Known rows, with every step that occurs:
ruzi -> tigisi -> bakodeb -> furi -> buse -> sesilel -> tegi: [-23.7 -30.3   2.1 -22.3  18.1  28.2 -35.8  -4.1   2.3 -16.8 -14.1   1.2
  27.6  13.7  -2.1  33.7  53.1 -45.1   6.7  39.4 -20.4   3.8  25.7  -8.7]
tigisi -> ruzi -> sesilel -> tegi -> furi: [-12.1  12.0   4.0  -7.9  36.5  13.7  13.5   4.7 -13.8  16.5  -6.7   6.7
   9.4  10.8  14.8   9.0  26.6  12.7 -10.4   1.3 -20.6   9.1  30.8   2.8]
furi -> buse -> tigisi -> tegi: [-24.0  -0.8   4.2   1.1  -6.7 -14.6 -34.1 -12.3   9.5  -2.2 -18.2 -11.1
   3.7   2.3 -10.2  24.0  33.6 -18.8  -5.6  16.8  -6.9 -13.6  10.6 -15.9]
sesilel -> tafigol -> furi -> ruzi -> tigisi -> tegi: [  8.0   1.6  39.2  -2.8  15.7 -12.1 -15.6 -11.3 -13.0  -7.0 -33.3   2.4
   2.6   0.5  51.3  34.8  51.8 -31.4   3.9  11.0   9.7  16.7  40.4   8.4]
tafigol -> furi -> ruzi -> sesilel -> tegi: [  3.9   9.7  22.4  -7.1  23.6  24.7  -7.5  -8.6   1.2  27.5 -15.0  10.0
  11.9   7.6  29.0   3.2  49.2  12.3  -5.0   4.2 -10.4  25.5  26.2   9.6]
furi -> buse: [-19.9   3.5  17.5   0.2 -13.0  10.2 -12.5  -5.6  13.1  16.5  -5.2  -2.0
  20.4  -1.5 -16.0  10.2  25.6  -4.4  -8.9  10.4  -4.9   1.2   0.7 -15.0]
buse -> tigisi -> ruzi -> sesilel -> tafigol: [  4.1  24.6   6.4   6.1  13.6  12.2  -2.2   0.1 -11.2 -10.7 -24.4 -24.7
   8.6  13.3  46.4  -2.2  42.4 -24.4 -11.1   1.5  -3.6  14.6   7.4 -19.8]
furi -> buse -> tigisi -> bakodeb -> sesilel -> tegi: [ -9.2 -17.7  15.0 -26.7   8.4   1.2 -28.8 -10.5  16.4   6.7  -6.4  -4.5
  29.9   5.7 -15.9  12.8  56.8 -18.1  -6.4  14.5 -18.5   5.9   0.5 -17.1]
bakodeb -> sesilel -> ruzi -> tigisi -> tegi -> furi: [ -8.4 -27.7  19.1  22.1  24.7   2.0   3.3 -25.2 -26.2   8.0   6.2   8.2
   8.8   2.3  18.0  27.4  25.8 -19.7 -10.0 -13.2 -10.6  -6.8  32.5   6.4]
ruzi -> tigisi -> bakodeb -> furi -> buse -> sesilel -> tafigol: [-21.9 -23.4  21.5 -13.9  11.0  28.2 -29.0 -10.8   4.2 -30.3 -21.7 -10.8
  31.3  10.8  22.1  22.4  58.1 -66.7   1.9  37.6 -15.7   6.4  10.6 -12.9]
pemulon -> furi -> ruzi -> tigisi -> bakodeb -> sesilel -> tafigol: [ 21.9 -14.0  74.0  -6.8  22.8  15.6   2.5 -20.1 -23.4 -20.4 -13.1   9.6
  33.6  15.7  11.3  27.1  64.5 -38.4   2.9  -0.3  -3.1  23.6  19.4  -7.1]
ruzi -> sesilel: [ -4.9   2.0   3.9  15.3   0.9  32.9  -2.4 -20.6   0.0  11.1  -4.2  -2.5
  13.4  11.0  15.1  -6.1  10.9  -5.7  -1.0  -7.7 -19.4   2.8   0.5  -7.1]
ruzi -> sesilel -> tafigol -> furi -> buse: [-14.4  16.3  25.7 -17.7  18.1  27.4 -12.9  -9.1  14.7  18.2 -20.4 -11.0
  26.4  -2.4  24.7 -14.9  57.0 -17.7 -17.1   9.9 -17.8  15.3   2.1  -3.9]
tegi -> furi -> ruzi -> sesilel: [ -4.9   4.3  40.8  17.7  18.8  16.7   4.9 -28.1  -2.1  22.5   6.6  14.7
   9.5   7.1  15.1   8.8  21.9   0.8 -12.3  -8.1  -8.7   7.6   7.9   4.1]
tigisi -> ruzi: [ -6.9   7.6   5.0  13.2  -4.6   3.8   9.9   4.9  -7.2  -1.8 -21.1  -1.9
   5.8   0.9  11.9  16.2  11.8  -5.5  -6.7   6.4   6.4  12.0  21.8  -9.2]
tigisi -> ruzi -> sesilel -> tafigol -> furi -> buse: [-14.3  27.1  27.4  -8.2  23.7  27.9  -3.9   3.1  -2.3   4.8 -41.9 -14.2
  22.8  -1.4  27.7  -9.4  60.7 -17.7 -27.5  16.7  -4.2  23.8  14.1  -3.6]
ruzi -> sesilel -> tafigol -> furi: [ -2.7   7.5  10.8 -10.5  22.7  20.6  -0.7 -13.1   9.6  14.2 -14.0  -7.8
  16.1   2.0  49.0 -13.4  41.5 -13.0  -3.3  -3.7 -12.3  19.1   9.4  -1.3]
buse -> sesilel -> ruzi -> tigisi -> bakodeb -> furi: [-18.1 -41.1 -14.2  13.6  14.1  36.4  -6.3 -19.7 -17.7 -29.4  -5.4  -6.1
  14.4  14.3  37.6  32.8  36.2 -61.1   8.3  23.1   0.3   1.0  30.0  -9.9]
tafigol -> furi -> buse -> sesilel -> tegi: [-16.7   6.9   0.7 -26.9   8.1  25.5 -33.1  13.4  13.1  33.6 -10.9  -5.6
  29.0  -1.2   1.0   3.6  64.8   2.4 -18.8  36.4 -18.8   5.7  21.0  -1.9]
tegi -> furi: [-19.0 -10.3   8.3  -3.3  11.6 -14.3   6.6 -14.8  11.2  23.1  16.5  10.2
   4.9  -6.0   5.5  18.2   7.3  -2.7   1.3  -8.8  -3.7  -1.5  12.3  -6.9]
ruzi -> sesilel -> tegi -> furi -> buse: [-26.1   8.6  16.6 -19.7  26.9  18.9  -8.7  -5.3   8.0  34.8   9.2   5.5
  22.9   5.6 -12.0   3.3  40.7  12.2 -13.5   5.4 -32.5  -1.7  10.4  -1.8]
sesilel -> ruzi -> tigisi: [ -1.0  -4.7  -7.9  19.1  -7.0  12.6   3.1  -6.4 -25.6   8.9   9.1 -11.1
   4.0   6.9  29.7  26.3  24.8 -24.1   2.2  -9.1   9.0   5.0  26.7 -13.4]
ruzi -> sesilel -> tegi: [ -3.1   4.1  -7.1  -6.0   7.8  30.3  -4.1  -2.8   1.0  18.8  -2.7   2.3
  16.0  17.4  13.5  -3.5  22.8  11.6   5.0  -1.2 -31.0   8.0  12.1  -1.2]
sesilel -> tegi -> furi: [-14.9  -7.9   0.1 -25.5  20.4 -15.2   7.4   4.1  11.6  32.5  16.4  15.6
  10.0  -1.3   5.3  22.1  24.8  16.4   7.6  -2.2 -13.2   3.1  24.2   0.0]
tafigol -> furi -> ruzi -> tigisi -> bakodeb -> sesilel: [ 14.8 -29.2  48.6   4.8  19.2   8.5 -17.8 -37.1  -9.1   0.7 -14.2   6.6
  16.3  -1.5  24.2  25.2  44.9 -41.5  -5.8  -3.1  11.0  28.5  23.4   1.0]
furi -> ruzi -> sesilel -> tafigol: [ 11.2  18.1  45.9  11.4   0.2  33.1   3.8 -11.9  -0.2   6.7 -18.5  -0.4
  22.9  17.3  41.5  -5.9  37.8  -8.5  -5.9   4.6 -13.4  18.0  -2.0   2.0]
tigisi -> tegi: [-13.8 -14.2   0.3   9.3  -6.6   0.0  -6.6 -15.1   4.5  -3.7 -20.8   6.6
   5.0   4.7   7.0  23.4   6.4  -4.7  10.9   8.3 -13.5  -7.4  22.1   1.6]

Rows:
[-35.0 -35.4   5.3   1.6  15.2  14.9  -4.8 -20.5  -6.5 -24.6  -8.8   1.2
  10.7   3.6   7.1  39.5  38.9 -55.7   6.0  14.8  10.6   6.0  26.6 -15.2]
sesilel -> ruzi -> tigisi -> bakodeb -> furi -> buse
[-16.8 -26.1  21.6 -19.8  17.7  -5.4 -32.2 -31.7  20.3   7.3  -9.8  -9.9
  21.0 -10.8  -3.6  10.0  58.4 -39.2 -15.8   7.0   1.4  11.1   2.6 -17.3]
tafigol -> furi -> buse -> tigisi -> bakodeb -> sesilel
[ 26.0   1.1  63.2   7.8  15.9   3.3 -11.7 -13.7  -6.1  14.8 -14.5   0.7
  21.5  -3.0  40.7   4.8  60.2 -25.6 -12.9  -8.0  11.8  35.3  11.3   2.0]
bakodeb -> sesilel -> tafigol -> furi -> ruzi -> tigisi
[-24.0  12.1   5.3 -22.5  29.0   0.7 -24.1  -7.7   7.3  32.4  14.7  -8.1
  12.7   6.4  -5.1   7.8  54.0   0.4 -13.7   1.3 -23.5  -4.2   9.3 -15.9]
ruzi -> sesilel -> tegi -> furi -> buse -> tigisi
[-15.3 -17.1   5.8   4.5  19.2 -19.6 -11.2 -21.8 -13.8   1.7   0.7   8.2
  -6.2   1.5  11.2  43.2   9.6 -22.1   7.0  -5.4  -7.7 -12.7  38.5  -0.2]
ruzi -> tigisi -> tegi -> furi
[ -7.5  -2.6  41.5   6.8   7.6 -12.5   6.8 -18.4   5.6  24.3   9.2  17.6
   6.1  -5.4   7.9  26.3  21.4   3.4  -6.3  -1.1   7.4   8.7  15.6   0.1]
tegi -> furi -> ruzi
[ -8.1 -12.7  -9.0  20.7  -3.2   9.0  -2.7 -11.8 -28.8  -8.6 -10.6  -4.7
  -1.0  11.0  30.1  35.9  19.5 -26.3   7.0   1.0   0.1  -8.0  40.3  -2.3]
sesilel -> ruzi -> tigisi -> tegi
[-23.6  -6.3  16.8   4.9  10.8  14.0 -37.0 -14.0 -14.5   9.6  -4.4  -5.9
  17.8   5.7  -5.6  34.9  40.2 -31.4 -19.5  25.1 -24.4 -23.0  28.8  -2.6]
ruzi -> tigisi -> tegi -> furi -> buse -> sesilel
[ -0.6   1.1 -10.0  -9.9  -8.4  27.4 -15.2  12.2   2.4  20.6  -0.3  -2.6
  27.3  14.7  14.7   6.0  36.2   4.9   0.6  23.3 -27.2   0.9  15.2  -2.0]
buse -> sesilel -> tegi
[-29.4  -2.5  -1.0 -11.9  11.6 -22.1 -36.9 -15.3  13.7   6.6 -22.4  -9.7
  -2.0 -12.5   2.3  26.5  48.8 -22.7  -7.1  16.7   4.1  -4.4  23.9 -13.0]
tafigol -> furi -> buse -> tigisi -> tegi
[ -6.8 -32.8   6.9 -30.4  33.0 -23.6  -9.1 -18.8  13.8  12.9  16.2   5.2
  16.0   2.6   5.6  22.2  41.4 -14.2   5.0  -2.8 -15.9   2.1  14.0  -9.8]
buse -> tigisi -> bakodeb -> sesilel -> tegi -> furi
[-14.0   4.4  -1.4   7.3   2.0  37.8 -28.6  -2.0 -22.7  23.7  -1.3 -23.7
  20.4  -1.1  25.4  14.9  68.0 -35.7 -29.2  22.2   2.6   4.5  28.1  -9.9]
tafigol -> furi -> buse -> sesilel -> ruzi -> tigisi
[  0.7   6.4  45.0   6.1   6.9   7.5   9.3 -11.7 -10.9   7.3  -3.3  16.6
  12.0   4.0 -12.3  28.1  36.5   5.4   2.3   0.7   7.7  13.6  22.4 -10.8]
pemulon -> furi -> ruzi
[-23.4   1.2  11.7 -11.9   5.7   1.4 -17.7  -9.9  19.0  26.1 -10.5  -0.6
  13.9 -13.3  -4.0  10.1  39.4  -8.8 -11.6   8.9   5.4  10.5  13.0  -9.4]
tafigol -> furi -> buse
[-38.1 -21.2   7.2   4.4  14.7 -20.7 -30.2 -19.5  21.3 -20.3 -24.6   0.9
  -0.4  -4.3 -14.5  29.5  31.0 -27.2   4.2  16.8   0.5  -7.3   8.2 -12.2]
bakodeb -> furi -> buse -> tigisi -> tegi
[ 18.1  14.4  37.6   1.3   3.2  20.0 -24.5  -2.3 -13.3  11.5 -16.2 -13.3
  19.4   6.2  59.4  15.0  69.9 -36.5 -12.1  19.1   5.9  21.9  25.2  -1.6]
buse -> sesilel -> tafigol -> furi -> ruzi -> tigisi
[-11.6  17.7  33.0 -17.7   3.4  35.1 -10.3   9.3  -3.7   7.6  -9.5  -7.7
  45.2   8.7  -9.7   2.2  72.4 -11.7 -16.0  33.3 -23.3  -0.8   7.0 -17.3]
pemulon -> furi -> buse -> sesilel -> tafigol
[-14.5 -15.6  -7.7  18.7  11.4  18.3  -9.9 -12.5 -34.2   4.6   5.3  -3.9
   9.0  10.4  34.8  37.8  34.7 -29.8  -9.6  15.7 -14.1 -21.2  44.8   2.8]
buse -> sesilel -> ruzi -> tigisi -> tegi -> furi
[ -2.4  16.4  -4.9  20.9  10.1  15.1  -7.3 -10.3 -16.5  -4.1 -16.0 -21.1
  -0.5  12.2  25.0   4.7  25.9 -18.3 -11.9  -5.1  -0.2   8.1  11.7 -19.3]
buse -> tigisi -> ruzi -> sesilel
[-12.9 -26.7  32.2 -30.5  30.9   0.8 -19.1 -14.3  -0.6  17.0   8.7   8.3
  29.9   3.2 -17.7  28.2  48.0 -22.7  -8.5   5.3 -23.3   4.9  20.9  -3.4]
ruzi -> tigisi -> bakodeb -> sesilel -> tegi -> furi -> buse
[ -5.2   2.9  52.8   6.7  24.5  11.0   5.6 -21.5  -1.8  -1.2 -19.4  14.2
  15.0  13.9  37.8  13.5  34.8  -8.6  -4.8   7.8 -22.7  -0.9  20.1  16.8]
tigisi -> tegi -> furi -> ruzi -> sesilel -> tafigol
[ 10.2 -13.6  13.4  29.8  -1.5  22.0   1.5 -13.5 -23.9  14.2   9.8  -6.4
  16.6   7.3  18.1   9.6  30.8 -19.2 -11.5 -16.1   0.9  10.1  10.3  -7.1]
bakodeb -> sesilel -> ruzi -> tigisi
[  7.2   0.5  30.5   9.5   9.3  -3.7 -16.0 -15.3 -12.3  17.3  -6.8   1.4
  -2.3  -4.2  28.9  29.1  39.5 -23.9  -3.1  -4.8  23.4  21.7  31.5  -4.5]
tafigol -> furi -> ruzi -> tigisi
[-20.3 -44.4  -9.9   4.7  20.8   7.2   7.7 -23.5 -11.6 -30.0  -3.2   2.5
   1.4   7.3  29.1  40.8  22.8 -53.6  20.5   3.3  12.9   8.3  33.8 -10.8]
sesilel -> ruzi -> tigisi -> bakodeb -> furi
[-32.2 -21.5   5.3  25.3   8.6  36.2 -25.5  -9.5 -18.1 -21.5 -22.4  -4.1
  14.3   9.6   9.7  32.1  48.6 -44.2 -10.8  34.3  -9.7 -10.7  29.1  -0.4]
bakodeb -> furi -> buse -> sesilel -> ruzi -> tigisi -> tegi
[-29.6  -0.3   9.9   5.9   0.2  30.1  -4.7  -2.7  -3.5  29.0  16.0  -5.5
  28.5  -1.4   3.0  12.1  50.2 -10.5 -30.0  26.9 -12.5 -12.4  12.6  -7.0]
tegi -> furi -> buse -> sesilel -> ruzi
[-21.3   7.1  13.2   4.8   1.6  50.9  -2.0   3.6 -20.3  13.2   2.2  -6.3
  36.9   7.4 -19.5  14.6  67.5  -7.7 -22.1  27.8 -12.3  -7.5  19.0 -16.0]
pemulon -> furi -> buse -> sesilel -> ruzi
[-19.6  -1.4  11.4 -32.9  26.5  10.5 -26.5 -21.6  15.2  -3.9 -20.3 -25.0
  18.7   1.7  37.5   2.5  69.7 -49.6  -7.6  14.4  -9.8   8.7   8.5 -17.7]
ruzi -> sesilel -> tafigol -> furi -> buse -> tigisi -> bakodeb
[-12.1  18.9  14.6 -16.4  22.0  10.1 -27.7 -10.2  13.3  18.5 -13.9 -25.1
  15.5  -4.0  32.9 -10.9  69.8 -27.0 -17.5   3.0  -7.8  12.8  -0.4 -19.3]
ruzi -> sesilel -> tafigol -> furi -> buse -> tigisi
[ -1.9  17.8  -3.2   0.4  15.1  31.0   5.2  11.1 -14.9   3.5 -23.4  -0.8
  14.1  18.8  18.1   0.2  26.1   9.5  -4.4   6.8 -19.0  15.6  23.6   0.2]
tigisi -> ruzi -> sesilel -> tegi
[-15.2   8.6  28.0 -15.3  31.4 -19.5 -13.5   8.0   1.7  26.3  -1.9  -0.2
  18.0  -6.5 -20.9  14.3  58.4   6.2 -28.2   6.7  -5.6  10.4   9.8 -12.7]
bakodeb -> sesilel -> tegi -> furi -> buse -> tigisi -> ruzi
[  2.1  21.9  16.9   8.3   9.0  30.5  11.3   3.1 -12.8  -9.0 -30.5 -10.3
  18.0  15.2  40.8  -9.0  29.4 -11.7  -9.5   6.0 -12.5  18.4   9.3  -5.6]
tigisi -> ruzi -> sesilel -> tafigol
[-28.4  -9.3   6.9 -10.1  11.2  26.4 -25.2   9.5  22.5   6.8 -12.1   6.9
  29.9   4.3 -14.8   8.1  49.4  -3.2  -5.1  38.0 -23.7   3.9   6.7  -4.5]
bakodeb -> furi -> buse -> sesilel -> tegi
[-30.6  -1.9  23.4  -9.1   6.7  -7.6  -5.6 -11.3  15.1  29.2  11.8   5.6
  15.5 -10.2 -17.7  18.2  24.5  -2.8 -13.0   5.0  -6.5  -4.3   7.3 -11.1]
tegi -> furi -> buse
[-22.1  14.7  22.0   4.1  31.7  11.0 -10.3  -0.8   6.5 -25.2 -36.5 -15.0
  11.5   6.0  17.4  -1.2  54.9 -35.1 -16.2  13.8  -1.0  17.7  -1.1 -20.7]
bakodeb -> furi -> buse -> tigisi -> ruzi -> sesilel -> tafigol
